Known rows, with every step that occurs
kora > tigi: [6.8, -5.8, -17.8, 17.4, -6.7, 29.8, 20.8, -9.3, -24.0, 9.5, 27.3, -36.1, 13.5, -27.9, 5.1, -17.1, -7.8, -36.0, -2.6]
tigi > kora > rimam > mefezo: [-30.8, 10.2, -20.3, 40.2, -2.9, 43.3, 2.4, -28.0, 7.3, 31.0, 2.0, 1.4, -34.7, -54.4, -8.2, -26.8, -21.8, -31.9, -27.0]
danuvu > tigi > rimam > mefezo: [-6.3, 8.6, 29.4, 9.3, 13.3, 30.3, 1.3, -0.2, -28.5, 28.3, -11.5, -39.7, -22.6, -37.1, -15.5, -57.9, -15.3, -20.9, -53.9]
kora > tigi > danuvu: [6.9, -8.0, -7.7, 15.2, -11.6, 22.3, 28.2, -1.1, -40.3, 23.9, 38.8, -27.0, -3.2, -45.8, 4.6, -26.6, -3.9, -34.7, 18.4]
defep > rimam: [12.8, 5.6, -31.8, 37.2, -24.2, 14.6, 24.4, 7.3, -4.2, 22.2, -24.4, -30.2, 6.5, -27.4, -24.8, -50.6, -14.6, -8.1, -10.0]
kora > mefezo: [-10.7, 3.1, -25.7, 30.9, -2.8, 6.2, 8.2, -11.7, 27.8, -0.9, -16.8, -37.5, 44.5, -26.4, -12.0, 3.3, -22.0, -17.3, 3.6]
tigi > rimam > mefezo > defep > kora > danuvu: [-23.6, -13.9, -3.0, 38.2, 11.0, 17.1, -12.9, -17.6, -13.2, 54.9, -28.2, -6.0, -21.3, -46.2, -19.1, -46.6, -5.5, -16.3, -53.6]
defep > kora > danuvu > tigi > rimam > mefezo: [13.9, -2.0, -1.7, 12.0, 13.1, 11.2, 9.3, 2.1, -39.4, 20.0, -9.6, -34.2, -38.8, -53.0, -34.7, -73.6, 8.5, 6.9, -8.1]
rimam > mefezo: [-36.1, 5.7, 8.2, 31.9, 18.5, 33.4, -7.3, -11.4, -3.8, 22.3, -17.9, -27.4, -0.1, -50.5, -15.0, -13.2, -15.2, -18.8, -26.1]
defep > kora > rimam > mefezo > tigi: [5.3, 13.3, -22.7, 17.1, -7.4, 27.0, 1.2, -5.4, -16.6, 9.0, -5.6, -28.6, -29.5, -56.1, -36.6, -55.0, -20.5, -5.5, -30.5]
tigi > rimam > mefezo: [-17.7, 2.6, 15.3, 31.3, 6.4, 21.4, -9.7, -19.2, -11.5, 51.0, -25.8, -20.1, -9.9, -35.3, -13.2, -23.5, -17.4, -17.7, -54.6]
kora > rimam > mefezo > tigi: [-14.6, 19.6, 3.6, 42.9, -8.2, 33.8, 8.7, -16.4, 3.3, 44.6, 11.8, -12.4, -8.2, -39.9, -29.1, -7.0, -42.9, -39.8, -36.3]
mefezo > tigi > danuvu: [-10.4, 14.8, 15.3, 17.0, -27.8, -2.6, 16.8, 30.9, -30.7, 29.8, 27.3, 2.5, -12.4, -60.9, -42.4, -57.0, -6.9, -21.1, -10.6]
danuvu > tigi > kora > mefezo > defep: [-24.0, 0.4, -17.0, 12.8, 5.9, 31.5, 5.7, 2.0, -1.4, -5.7, -3.1, -22.8, -13.5, -50.2, -8.0, -69.6, -7.0, -26.8, -28.6]
danuvu > tigi: [-1.4, 7.2, 9.0, 1.8, 9.9, 20.8, 11.8, 8.9, -18.5, -7.2, -0.9, -43.3, -15.0, -38.7, -17.3, -61.9, -8.6, -21.2, -23.2]
kora > rimam: [3.2, 8.8, -21.7, 35.9, -8.9, 18.0, 14.8, -26.1, 15.9, 22.0, 4.3, -20.2, -8.7, -27.0, -17.8, -8.0, -36.2, -37.0, -15.4]
danuvu > tigi > rimam: [6.1, 6.4, 18.4, 4.1, 4.8, 17.6, 7.5, 2.7, -25.4, 17.4, -7.8, -38.5, -21.9, -31.1, -15.9, -65.9, -11.7, -20.1, -46.3]
danuvu > tigi > kora: [-13.4, 8.4, 0.4, 3.9, 5.7, 31.6, 9.6, 5.2, -19.6, -4.2, 3.7, -26.4, -34.5, -51.3, -11.4, -75.6, -1.9, -21.1, -27.4]
kora > rimam > mefezo: [-14.7, 11.9, -5.9, 43.5, 3.7, 36.3, 6.7, -30.3, 11.6, 37.4, -0.7, -21.7, -9.2, -36.8, -16.8, 2.8, -41.6, -37.5, -26.3]
kora > rimam > mefezo > defep > tigi > danuvu: [-25.5, 2.6, -21.1, 47.9, 1.2, 34.4, 4.9, -17.6, 7.6, 46.2, 0.2, 1.3, -18.8, -56.5, -11.7, -18.4, -31.0, -42.2, -26.1]

Rows
[-21.8, -4.1, -17.2, 38.4, 1.7, 12.0, 15.6, -13.8, -5.3, 31.5, 9.2, 10.0, -31.0, -52.3, -15.0, -38.8, 11.0, -19.6, 10.1] => tigi > kora > danuvu
[-43.4, -16.8, -20.5, 28.4, 15.8, 39.5, -12.1, -5.8, -18.5, 19.4, -12.1, -13.7, -17.7, -74.2, -11.5, -53.7, -2.5, -22.0, -30.4] => rimam > mefezo > defep > kora > tigi > danuvu
[-25.7, -22.8, -58.5, 44.1, -11.8, 14.2, 2.3, 2.5, 15.2, 12.9, -30.6, -2.0, 3.1, -43.1, -18.6, -71.5, -5.6, -26.9, -34.1] => mefezo > defep > rimam
[-10.9, 13.0, -5.5, 28.4, -22.9, -1.1, 16.9, 13.7, 4.8, 19.9, 9.0, -17.6, 35.3, -43.3, -30.1, -17.0, -21.5, -19.8, 3.8] => kora > mefezo > tigi > danuvu
[-26.8, -16.6, -48.1, 33.4, -1.4, 9.4, -9.3, 8.2, 6.4, 21.1, -24.6, 15.7, -7.4, -54.3, -5.3, -64.9, 7.8, -27.8, -48.3] => mefezo > defep > tigi > rimam
[19.1, -3.3, -14.4, 6.9, 9.5, 4.0, 15.3, 7.0, -33.9, 0.6, -3.0, -35.7, -35.1, -52.7, -35.5, -77.0, 13.0, 7.0, 8.3] => defep > kora > danuvu > tigi
[-16.8, 1.9, -23.0, 18.7, -3.1, 33.7, 12.4, 6.5, -3.4, 1.7, -8.3, -24.6, -11.7, -47.9, -11.3, -77.2, -9.0, -23.3, -27.7] => danuvu > tigi > kora > mefezo > defep > rimam
[-36.3, 16.7, 22.0, 30.9, 1.6, 31.2, -3.6, 8.9, -15.7, 32.7, 0.7, -13.8, 2.0, -55.1, -32.3, -26.8, -17.5, -21.9, -40.5] => rimam > mefezo > tigi
[14.4, -6.9, -8.1, 19.8, -11.4, 26.4, 16.3, -15.2, -30.3, 33.9, 19.5, -31.0, 6.4, -19.7, 6.5, -21.5, -11.0, -35.0, -26.1] => kora > tigi > rimam
[-15.4, 13.7, 4.3, 14.8, 6.9, 45.2, 10.5, -6.8, -14.8, 14.0, 7.5, -24.4, -39.3, -50.8, -11.1, -60.4, -18.3, -30.8, -34.7] => danuvu > tigi > kora > rimam > mefezo
[-46.1, -16.8, -19.9, 37.7, 24.0, 29.6, -14.5, -8.9, -4.9, 22.2, -23.9, -9.3, -15.4, -67.5, -21.6, -48.3, -0.2, -16.9, -30.1] => rimam > mefezo > defep > kora > danuvu
[-51.3, -7.0, -15.5, 38.5, 16.9, 32.3, -11.0, 5.1, -5.9, 31.5, -19.2, 3.4, -10.7, -75.7, -7.9, -41.3, -1.2, -25.4, -30.3] => rimam > mefezo > defep > tigi > danuvu
[-58.9, -13.3, -14.2, 39.8, 22.1, 34.8, -18.3, -11.8, 8.2, 20.0, -24.9, -8.3, -1.7, -60.0, -12.4, -31.9, -10.5, -29.9, -42.1] => rimam > mefezo > defep
[-6.5, 11.9, -3.1, 11.3, 1.2, 36.8, 14.6, -4.8, -12.7, 6.7, 10.2, -23.7, -39.2, -45.9, -12.0, -65.7, -15.9, -30.2, -29.8] => danuvu > tigi > kora > rimam
[8.8, 1.9, -44.1, 9.2, -3.6, 7.8, 1.0, -2.0, 0.7, -23.3, -25.9, -46.0, 7.1, -46.8, -25.2, -47.5, -5.6, 9.8, -2.3] => defep > kora > mefezo
[-8.9, 13.8, -6.5, 52.3, -23.1, 30.8, 23.9, 14.0, -21.0, 58.7, -9.0, -8.7, -3.9, -45.4, -37.0, -51.8, -13.9, -12.0, -19.2] => defep > rimam > mefezo > tigi > kora > danuvu
[1.9, -4.7, 2.7, 24.8, -2.9, 39.4, 9.9, -18.2, -33.9, 44.7, 16.2, -32.4, 5.7, -26.6, 7.0, -14.2, -14.8, -35.8, -32.9] => kora > tigi > rimam > mefezo
[-4.5, 12.1, -28.9, 31.8, -4.3, 13.5, 19.4, 16.0, -16.0, 31.4, 3.7, 15.1, -23.5, -62.5, -5.7, -44.6, 21.3, -11.2, 7.3] => defep > tigi > kora > danuvu
[1.1, -3.3, 30.3, 33.9, 18.7, 7.8, 22.3, -5.5, -28.4, 57.7, 8.0, -19.9, -21.2, -34.2, -25.7, -36.0, -0.1, -22.0, -2.6] => kora > danuvu > tigi > rimam > mefezo
[-32.8, -10.4, -0.4, 37.6, 9.3, 22.6, -17.7, -19.3, -3.1, 50.1, -30.7, -6.8, -10.8, -41.3, -11.7, -37.1, -14.5, -25.4, -66.4] => tigi > rimam > mefezo > defep
[-41.7, 14.2, 20.5, 39.6, 2.5, 33.2, 1.3, 4.9, -19.7, 47.8, 9.9, 3.5, -13.6, -62.8, -31.7, -31.8, -8.3, -22.6, -30.0] => rimam > mefezo > tigi > kora > danuvu
[-17.3, -0.6, 18.5, 13.4, 15.1, 30.7, -4.2, -0.5, -22.5, 27.1, -15.4, -30.3, -23.0, -41.9, -14.0, -67.8, -13.2, -26.2, -62.3] => danuvu > tigi > rimam > mefezo > defep
